Every row comes from one small tree of marks. The marks that hang from a mark follow it in brackets, in alphabetical order. Every link used is in the known rows. Which tree was each row made from?
Known rows:
veke(dalog(redop) naki): [  8.1  -9.7   6.8  -3.3  19.9  36.5  12.2   8.4  37.0  -5.3  -4.9 -34.0
  23.6 -18.4  11.1 -13.8  -8.4  18.1 -14.5   2.9  46.8  -3.1  -6.9  10.8
  -5.7  24.1  17.3  23.6  -1.1 -13.5  25.1]
toko(kunon(subi) veke(dalog(redop) lebo naki)): [ 19.5 -20.0  11.0  -6.6  17.6  12.7  -0.7   2.7  34.0  -3.6  -6.6 -31.1
  18.0 -25.7  17.7 -28.0  -3.2   6.7  -9.4   5.2  64.6 -29.1  -1.9  15.9
 -10.2  33.9   6.9  28.0   4.4  -7.1  18.1]
toko(kunon(subi) veke): [  3.8  -9.6  25.0  -4.8  -8.6  -9.6  -0.7   0.6  26.9  15.5  16.6 -29.5
  16.5 -26.9   5.7 -19.4  -7.6  -2.0 -11.3   9.4  50.2  -0.9  10.4   3.2
  -3.0  32.4  -6.8  36.2  23.6  13.7   5.4]
veke(lebo naki toko(kunon(subi))): [ 11.3  -4.1 -12.2 -22.9  19.0  21.2  -1.9  -4.3  38.4  -3.5 -10.1 -24.5
  14.5 -18.6   9.3 -31.9  13.6   4.9  -7.1   9.8  69.6 -25.0  -1.3  22.9
 -17.3  33.3  10.0  16.4   5.4 -11.7  26.0]
veke(dalog(redop) lebo naki toko): [ 18.1  -5.8  -9.9 -14.5  36.0  41.7   4.1   1.0  42.0 -19.3 -24.1 -30.2
  15.7  -9.4   5.3 -33.5   6.9  17.2  -7.8   6.3  61.6 -24.0 -13.8  20.5
 -13.3  21.5  12.3  14.3 -14.7 -22.7  33.3]
toka(vanenu(veke(dalog naki toko)) zedak(kuruv)): [ -4.3  -0.5   6.5 -21.3  -8.4  21.0  12.5  -1.8  31.5  -9.3   3.1 -22.1
  -9.2 -17.2  12.9 -14.9 -32.9  18.9  -9.7   9.4  47.2  19.0  -2.6   2.9
  11.5  22.6  -5.9  19.4   1.0   0.0  42.7]
toko(kunon): [  4.4   0.0  18.9 -11.5   0.0   5.8   0.0  -0.6  29.6   9.7  22.1 -23.8
  30.5 -24.6   7.9 -12.4  -6.3  -0.4  -4.0   4.6  38.5   6.1   2.6   8.1
 -15.5  31.9   1.6  19.7  18.4   1.4  14.8]
veke(lebo toko): [  0.5   7.9   2.6 -15.1  17.6  16.3  -3.0  -3.8  31.2  -4.1 -12.6 -24.7
  14.1  -8.9  -6.9 -27.3   6.1   5.5  -7.1   8.1  51.8  -2.7  -4.7  12.5
 -16.3  23.2  -4.0  16.1   3.2  -3.1  22.0]
subi(kunon kuruv): [ 22.1   5.3  23.6  -7.8   9.2  11.7   0.4   7.3  17.9  22.1  17.4 -31.1
  18.2 -17.9  -8.5 -15.2 -17.7   4.2   0.5   0.4  18.6   9.3   6.0 -10.2
 -16.0  23.7   4.2   7.4   3.9 -11.4   6.9]
kunon(naki subi(kuruv)): [ -2.2   8.7  13.8  -1.6 -11.4  17.1  17.2  -0.2  27.5  27.4  -1.1 -35.6
   3.4 -34.7 -12.1 -14.0 -15.4   3.9 -25.0  15.7  38.7   2.9  20.7  -3.2
  -7.5  23.3   9.4  39.3  11.9   7.5   6.4]
toko(kunon(subi) veke(dalog lebo naki)): [ 14.3 -18.2  11.8 -11.3  14.3   2.3  -3.0   0.7  35.4  -4.4  -0.4 -25.1
  14.5 -17.2  24.0 -31.6  -2.1   9.6 -10.4  10.0  63.7 -28.5  -0.2  20.0
 -10.1  35.0   5.0  29.9  14.2  -0.1  15.1]
zedak(kuruv toka(vanenu)): [-27.8  -5.1  25.1  -6.2 -15.4  31.6   5.5  -0.3  21.2   6.2   9.4 -13.7
   6.1 -34.7 -14.8 -19.1 -27.7  10.7  -4.2 -12.1  38.7  23.5   1.6 -24.2
  -4.8  14.1   2.3  15.7  26.9   4.5  22.0]
redop(naki): [ -8.9   7.1  14.8  -9.0   7.7  21.1   0.7  -5.7  12.2   2.7   7.0 -30.8
  20.1 -13.4  -8.9  -6.4 -13.2  10.0 -13.2  -0.1  47.8  22.8  15.2   3.7
  -6.7  21.5   3.9  29.1  22.0  14.2  19.2]
toka(vanenu(veke(dalog toko))): [ -3.7   3.2  16.4 -18.9  -2.4  15.7   7.4  -3.2  29.9  -5.3  -1.5 -26.4
   3.3  -9.4   2.8 -22.8 -16.5   6.4 -13.6   4.2  37.2  15.8  -7.8   2.0
  12.5  16.3  -4.6  26.1   3.0   8.9  28.8]
kunon(subi toko): [-15.7  -6.7   3.9  -1.3 -14.6  14.0  20.6   1.8  28.3  35.2  -8.6 -36.9
  17.1 -24.1   2.8  -9.6  -0.9  -2.9 -32.2   7.4  59.4   8.8   8.0  -5.2
  -9.7  16.3   3.4  39.8  14.8   1.9  14.4]
zedak(kuruv toka(vanenu(veke(lebo)))): [-26.9  -4.4  16.6 -10.9 -13.7  32.7  -1.6   1.7  20.4   4.5  -1.0 -10.5
   2.7 -30.1 -21.5 -18.0 -26.5   8.9  -9.2 -20.4  45.2  20.3  -4.8 -16.6
  -4.4  15.5  -0.5  14.7  20.7   9.9  31.2]
toka(zedak): [ -4.1   4.9  20.9  -7.9   2.1   7.9  10.9  -1.5  24.7   3.5   9.1 -29.2
  16.2 -24.2  10.7  -3.5 -26.1   9.0  -8.9  18.9  38.4  24.2   8.0   0.9
  -4.5  31.8  -5.7  20.3  11.2   4.0  26.3]
zedak(kuruv toka(vanenu(veke(naki)))): [-24.8  -8.2  14.7 -12.6 -20.0  35.8   2.2   5.0  23.6   7.2   5.0 -13.4
  -0.2 -30.4 -18.3 -16.8 -26.4  13.3 -10.0 -19.4  45.3  24.3  -1.0 -15.0
   2.2  15.5   5.5  18.5  23.6   8.7  30.3]
kunon(naki toko(veke)): [ -7.4  -2.4  15.5  -5.4 -17.8  11.3  19.4  -9.4  36.4  28.9  -6.9 -30.8
  -0.1 -23.7  -7.4 -19.5 -14.0  12.5 -16.1  13.4  52.4  15.6  17.5   3.8
  -8.1  13.1 -11.0  41.2  15.1   1.9  10.2]
subi(kunon(naki toko) kuruv): [ 22.7   2.8  13.4  -8.2  -3.7  20.8  15.6  -3.4  27.3  37.5   4.6 -31.3
   7.2 -25.7 -12.1 -20.0 -20.2   6.7  -3.4   5.4  28.9   7.3  14.2  -7.9
 -21.5  15.2   1.3  16.0   0.7 -17.8   6.9]
vanenu(toka(zedak) veke(dalog(redop) naki toko)): [ 15.5  -3.1 -19.3 -25.3  10.6  39.6   8.3  11.1  30.7 -12.9 -13.2 -31.7
   7.3  -9.7  -2.8 -24.6 -17.8  15.5 -24.7  10.0  60.5   7.9 -10.7  15.8
   5.9  19.8  -6.1  19.2  -1.1  -7.4  39.1]
vanenu(toka(zedak(kuruv))): [-13.0   3.2   7.2 -12.2  -1.7  20.7   3.6   8.1  17.9   5.5   9.7 -23.8
  12.9 -23.7  -4.0 -11.0 -25.6  10.6 -13.5  10.8  46.0  25.9   6.2  -4.5
 -13.6  25.8 -10.1  16.9  25.8  -1.8  21.5]
vanenu(toka): [ -9.7   2.6  11.3 -12.8   5.1  20.5  -0.6   9.1  19.9   5.9   3.9 -26.8
  20.0 -19.0  -7.0 -16.2 -12.3   5.3 -16.8   5.7  44.3  18.9   1.8  -1.0
 -12.2  23.9  -3.1  21.8  26.8   0.0  13.6]
kunon(naki subi toko(veke(dalog lebo))): [ -7.8 -10.6   5.4  -0.5  -7.8  15.1  23.3  -8.3  39.4  25.9 -27.3 -31.0
  -3.2 -25.1   4.7 -27.7  -9.5  10.1 -28.5  17.9  67.7  -9.6  11.8   5.8
 -12.4  11.9  -5.2  47.9  10.2   3.4  12.4]
subi(kunon(naki toko(veke)) kuruv): [ 25.8  -1.3  19.8  -7.7  -6.6  10.8  11.6  -3.5  25.8  36.6   5.4 -31.5
   0.2 -24.1 -12.3 -24.4 -21.0   8.2  -1.6   6.3  32.2   5.6  16.7  -7.4
 -15.9  15.0  -5.6  19.8   2.4 -15.1   1.2]
toka(vanenu zedak(kuruv)): [-16.7   5.4  29.0  -8.6 -10.1  11.1  10.4  -4.0  18.7   2.0  14.5 -22.2
   0.0 -31.8  13.7  -1.8 -39.2  10.4   1.1  12.6  36.7  30.6   9.1 -12.4
   1.5  30.8  -4.8  16.9  11.9   1.1  31.1]

Which tree is each row?
[ -7.6   3.3   7.3 -21.7 -13.7  18.4   8.1  -1.0  25.0  -1.0   6.4 -23.0
 -11.8 -21.2   6.1 -10.0 -31.2  14.5  -8.3   7.1  47.1  27.1   4.9  -0.2
  11.5  27.5  -6.8  20.0   3.7   2.2  42.5]	toka(vanenu(veke(naki toko)) zedak(kuruv))
[ 13.3 -19.4  15.3  -9.4   2.5   0.6   4.2   2.2  35.0   2.0  12.0 -29.8
  15.1 -19.6  22.2 -27.5  -5.9  10.7 -13.6  12.2  55.6 -17.6   2.3  13.2
  -2.2  30.4   3.3  35.6  19.8   3.2   8.9]	toko(kunon(subi) veke(dalog naki))
[ -1.2  -6.2 -11.9 -24.3  12.8  32.0  -3.6  15.0  27.3 -10.9 -12.4 -17.9
   6.1  -8.9   3.2 -16.9 -21.8  19.5 -24.3   0.0  61.7   4.6 -10.2  18.5
 -11.1  25.6  -5.2  16.4  14.2  -2.7  40.0]	vanenu(toka(zedak(kuruv)) veke(dalog lebo naki))
[ 23.1  -0.6   3.9 -11.9  13.6  26.5  11.8  -4.6  39.5  -7.5   7.1 -30.1
  28.6 -14.1   3.7 -33.0  -1.0   3.9  -5.5  10.5  42.8 -11.0 -12.9   8.8
 -11.1  18.5  -1.4  19.0  -2.6 -12.6  19.1]	veke(dalog(redop) toko(kunon))
[ 33.6  -4.3  16.4  -6.1   8.0  18.1   7.4  -0.7  11.6  22.1   4.3 -38.0
  15.5 -13.8 -11.3 -22.8 -20.8   5.5  -1.2  -3.7  36.8   2.5  10.7  -9.6
 -10.6  13.1  -0.6  16.4  -3.0 -17.3   6.5]	subi(kunon(toko(veke(dalog(redop(naki))))) kuruv)
[ 13.1  -5.6  27.9  -8.0  -0.8   2.1   7.2  -8.2  40.9   2.2  16.3 -23.5
  11.3 -22.1   9.5 -29.9 -15.2  13.3  -2.2  16.4  40.2  -5.7   5.6  13.1
  -8.4  23.5 -10.2  33.0  19.2   5.8   5.9]	toko(kunon(naki) veke(dalog))
[ -9.4  -2.9  15.2 -15.8  -8.3  19.2  10.0   1.4  26.5  -5.2   6.2 -20.7
  -4.8 -22.4  17.4  -5.0 -39.2  19.2 -11.1   5.2  42.1  24.2  -0.9   0.8
   9.3  27.3  -1.4  20.6   5.1   3.9  41.9]	toka(vanenu(veke(dalog naki)) zedak(kuruv))
[ 11.8  -4.4  -9.2 -19.6  31.6  31.7   2.0  -1.8  44.5 -20.7 -18.6 -24.8
  13.2  -0.2  12.9 -37.5  10.1  21.4  -9.2  10.7  58.7 -24.0 -12.6  25.5
 -16.0  21.4   9.2  16.3  -2.2 -14.8  27.7]	veke(dalog lebo naki toko)
[ -1.0   2.8 -11.4 -22.6  -3.1  27.0   6.5   8.9  27.5  -6.0   0.8 -22.1
   4.3  -3.8  -9.1 -26.4 -19.5  12.8 -27.8   7.8  50.5  16.3  -9.5   6.2
  -4.1  13.3 -19.7  20.2  15.4   4.3  29.4]	vanenu(toka(zedak(kuruv)) veke(dalog toko))
[ -7.6   6.4  24.7 -17.4  -7.5   4.6   7.4  -2.9  19.8  -0.9   4.5 -27.9
   1.1 -25.4  11.9  -1.0 -39.7   5.3  -7.9  10.7  37.9  34.7   4.7  -3.0
  14.9  31.4  -7.2  21.2   4.0  12.7  39.5]	toka(vanenu(veke) zedak)
[ 14.9  -2.2  20.4  -9.2  -0.9  -2.2  -1.8  -4.7  26.4  13.7   1.7 -26.9
   5.2 -30.6  -1.7 -26.2  -8.9  -1.4  -7.8  13.2  51.8 -18.6  17.3  11.3
 -12.8  32.6  -2.2  32.3  12.5   4.1   5.5]	toko(kunon(naki subi(kuruv)) veke(lebo))
[ 16.4 -11.7  17.7  -4.2  17.0   9.0  -4.1  -3.4  21.0  -5.1  -4.6 -31.5
  20.1 -23.3   6.9 -25.7 -10.4   0.7  -9.4   3.8  63.4 -20.4   4.1  10.6
 -10.4  28.1   0.4  31.5   8.6   6.4  15.8]	toko(kunon(subi) veke(dalog(redop(naki)) lebo))
[-18.4  -8.9   7.6 -16.2 -15.8  38.9   6.4   1.7  29.6  -2.7   2.1 -13.8
  -1.5 -22.4 -15.0 -29.1 -22.0  16.5 -11.6 -12.8  46.0  13.1  -8.2 -11.3
   2.1   8.2   3.3  18.7  19.1   4.5  31.6]	zedak(kuruv toka(vanenu(veke(dalog naki toko))))
[ 24.5  -8.6  -7.0 -22.6   9.8  23.6  10.7  -0.7  41.8  -7.3   6.2 -30.8
  17.5  -9.1  17.2 -38.4   8.6   9.5 -13.5  16.1  51.5 -28.3  -3.9  18.3
  -7.2  23.2  12.4  22.9   3.0 -13.3  14.7]	veke(dalog naki toko(kunon(subi(kuruv))))
[ -9.3   3.5  -3.7 -19.8   1.7  21.7  -6.8  12.9  16.6   2.6  -8.5 -18.9
   7.0 -16.3 -13.3  -9.6 -24.2   7.3 -23.2  -2.9  56.0  21.0  -3.1   7.9
 -13.7  27.0 -14.4  16.2  18.3   6.3  35.3]	vanenu(toka(zedak(kuruv)) veke(lebo))
[  6.2   1.5   5.0 -25.9  11.9  16.4   6.2  -6.6  29.5 -21.1 -14.4 -24.3
  -4.9 -14.4  22.1 -20.3 -27.2  14.5  -4.3  16.1  52.3   8.3  -5.7  14.1
  12.0  28.6  -2.6  15.6  -9.3  -0.5  48.8]	toka(vanenu(veke(dalog lebo naki toko)) zedak)
[-22.5  -2.9  12.1 -14.1 -13.5  33.4  -1.8  -0.2  23.8   1.9  -2.9 -10.5
  -0.6 -25.9 -25.1 -26.3 -21.3   7.5  -7.7 -18.3  47.7  16.5  -6.4 -14.4
  -2.6  12.3  -2.4  15.4  17.1   7.9  32.8]	zedak(kuruv toka(vanenu(veke(lebo toko))))
[ 18.7  -2.6 -11.8 -24.7  16.6  19.1  -3.3  -1.7  33.4  -3.5  -7.5 -25.5
  13.8 -17.5   5.9 -33.5  12.9   1.7  -6.0   9.0  63.9 -29.7   1.5  21.5
 -15.4  34.2  14.0  15.6  -0.3 -15.6  20.8]	veke(lebo naki toko(kunon(subi(kuruv))))
[ 13.9  -1.2  -3.8 -14.8  17.1  22.1   9.7 -13.1  45.7  -6.7 -12.1 -21.8
  12.8 -17.0  11.7 -44.4   4.2   9.2 -11.7  19.5  58.2 -31.0  -6.8  18.0
 -22.6  20.0  -0.3  23.4   3.0  -4.4  21.8]	veke(dalog lebo toko(kunon(naki subi)))
[  7.3   1.8   1.4 -14.6  25.8  20.5   3.1  -4.3  38.4 -16.7 -14.7 -23.6
  17.0   0.7   5.4 -36.5   5.6  11.1 -10.2  11.2  50.0 -14.8 -14.3  15.6
 -17.0  17.6  -2.9  17.7   0.4  -6.7  23.2]	veke(dalog lebo toko)
[ 22.9  -1.3  16.0 -10.7   1.6  13.4   7.7   3.2  18.9  32.8   9.8 -33.1
  18.4 -17.7  -7.5 -17.0 -13.6   0.6  -3.9  -1.4  29.5   7.6   7.6  -9.7
 -19.2  18.6   3.2  10.8   1.2 -19.2   5.9]	subi(kunon(toko) kuruv)
[ -7.2   4.2   4.5 -22.8  -2.7  20.3   2.7  -1.5  26.3  -7.7  -5.3 -19.5
 -12.0 -21.7   6.6 -11.2 -28.6  14.2  -5.9   5.3  53.8  18.1   0.9   5.6
   5.5  29.6  -4.7  14.5  -0.7  -1.1  47.0]	toka(vanenu(veke(lebo naki toko)) zedak(kuruv))
[-14.9   5.7  22.6 -13.4 -17.2  11.3   6.8   1.0  19.0   4.8  11.5 -20.5
  -4.5 -26.7   4.2   0.8 -42.2   8.4  -9.4   2.5  37.8  38.3   4.3  -7.1
   8.7  27.7  -9.0  21.4   9.9  11.4  38.9]	toka(vanenu(veke) zedak(kuruv))
[ 16.0 -15.5  11.3  -8.7  13.6  13.3   6.6  -0.4  35.1  18.4  -6.0 -28.1
  10.7 -12.4  10.2 -26.7 -11.0  16.8  -1.9   1.2  50.3  -3.6  -2.6   2.2
 -20.7  19.1  -3.8  16.3   4.8 -15.8  17.5]	subi(kunon(toko(veke(dalog lebo naki))))
[  0.5  -6.8  18.0 -10.4  13.7   5.2  -9.0   3.9  27.8  -2.1  -7.1 -27.2
   6.2 -12.0   2.9 -17.6  -4.7  15.6  -6.4   3.4  55.1   0.1   3.4  16.0
  -5.9  32.0   0.9  25.4  12.4   0.5  17.7]	toko(veke(lebo naki))
[  4.4   1.7 -11.0 -17.8   0.2  36.5   8.8  11.7  24.4  -4.9  -4.7 -26.2
   7.4 -10.5 -16.5 -23.0 -22.0  10.2 -26.1   4.6  52.6  16.1 -11.5   3.9
  -2.6  12.9 -17.0  19.8   7.4  -1.0  33.7]	vanenu(toka(zedak(kuruv)) veke(dalog(redop) toko))
[-11.6   3.5   0.7 -17.0 -11.2  20.6  -1.2  14.1  17.5   9.5   5.8 -21.4
   7.8 -18.2 -14.0  -6.8 -27.2   7.8 -26.2  -0.9  48.5  33.3   0.8   1.7
  -5.2  23.2 -14.5  22.1  23.5  11.4  29.4]	vanenu(toka(zedak(kuruv)) veke)
[  6.6  -4.2  -7.4 -20.3   3.1  25.3   5.7   5.5  41.1  -2.9  -3.7 -27.4
   8.8   1.4  -1.4 -24.1   1.4  16.4 -25.9   1.3  49.0   3.1 -13.2  21.5
   2.6  16.6   0.2  28.1   3.3   5.2  28.0]	vanenu(veke(dalog naki toko))
[ -6.6  -6.6  15.0  -8.2  -2.4   2.8   3.8  -2.4  26.4  16.5 -11.5 -28.8
  12.2 -11.6  -0.7 -19.5  -2.5   3.1 -12.8   2.7  58.8   7.1   4.4   7.6
 -11.4  18.7  -8.5  30.0  11.1  -2.9  12.7]	kunon(toko(veke(lebo)))
[ -3.0 -15.6   7.6   2.1  -1.0  12.9  15.4   1.6  27.8  20.4 -25.9 -37.5
  12.1 -20.0   5.7 -21.5  -3.6   0.9 -27.9   6.5  68.9  -8.2   1.0  -0.3
  -8.4  15.5  -1.4  40.3   2.8  -2.8  15.8]	kunon(subi toko(veke(dalog(redop) lebo)))
[  1.2   7.3  -7.7 -25.3  -2.4  19.7   1.7   7.3  21.3  -0.4  -3.1 -26.3
   6.6  -9.6 -13.8 -20.7 -18.1   3.7 -23.3  11.5  52.5  25.1  -2.6   9.4
   2.3  20.9 -18.2  21.3  14.0   8.7  31.9]	vanenu(toka(zedak) veke(toko))
[  5.6   3.6   2.0 -12.4  -6.0  16.4  14.0  -8.7  39.6  15.0   6.7 -27.6
  10.6 -26.8  -3.1 -29.7  -0.1   2.6 -12.5  19.4  49.7  -3.8   8.7   7.3
 -11.4  22.6  -3.0  29.1  13.5   3.3  13.5]	veke(toko(kunon(naki subi)))
[ 11.3   0.6   5.3  -5.5  14.6  31.5  13.8   0.1  37.3  -6.3  -4.2 -33.6
  20.7  -9.5  -4.2 -28.2  -2.6   8.8 -13.6  10.3  42.5  -1.6 -11.2   4.2
  -4.8  13.4  -1.2  23.3  -4.7  -8.6  19.1]	veke(dalog(redop) toko)
[  3.2  -7.6  10.5  -5.6   8.1  19.3   6.4  -6.0  21.8   5.2 -18.4 -33.2
  16.5  -9.2  -2.5 -20.1  -6.9   7.1 -13.1  -0.1  63.9   1.0   4.1   8.3
 -10.1  13.5  -4.4  31.4   4.7  -5.3  18.3]	kunon(toko(veke(dalog(redop(naki)) lebo)))
[  7.0  -2.9  11.3  -4.5  -1.6  22.1  19.2  -7.3  37.6  38.6   0.4 -27.8
   7.2 -29.3  -2.7 -17.7 -19.3  14.0  -7.0   7.5  41.7  14.7   8.0  -6.5
 -24.2  13.3  -4.5  21.6   9.4 -10.9  16.1]	subi(kunon(naki toko))
[  8.8  -2.4 -11.2 -22.6  15.1  26.6   0.1   4.5  40.8 -11.0 -17.5 -24.1
   8.9   2.4  -0.9 -28.7   3.9  16.6 -23.1  -0.3  56.1  -9.5 -15.3  27.3
  -5.3  18.8   1.1  22.2  -2.1   2.2  34.5]	vanenu(veke(dalog lebo naki toko))
[ 15.8 -10.1  24.7 -11.5  14.8  -4.1  -6.8  -2.6  32.1  -9.5   7.8 -20.0
  22.6 -12.6  16.0 -30.6  -6.2   6.6   0.6   7.4  47.7 -15.6  -3.8  15.4
 -14.3  29.4  -9.0  21.5  13.8   0.4  10.8]	toko(kunon veke(dalog lebo))
[ 10.4  -0.9  15.9  -9.0  -4.8   3.5   3.8   3.4  22.9  18.0  19.7 -29.8
  26.4 -30.5   4.1 -15.1  -4.0  -8.5 -13.2   7.1  39.7  -5.5   9.6   0.5
 -12.2  31.6   8.4  24.9  14.0   1.8   7.6]	toko(kunon(subi(kuruv)))
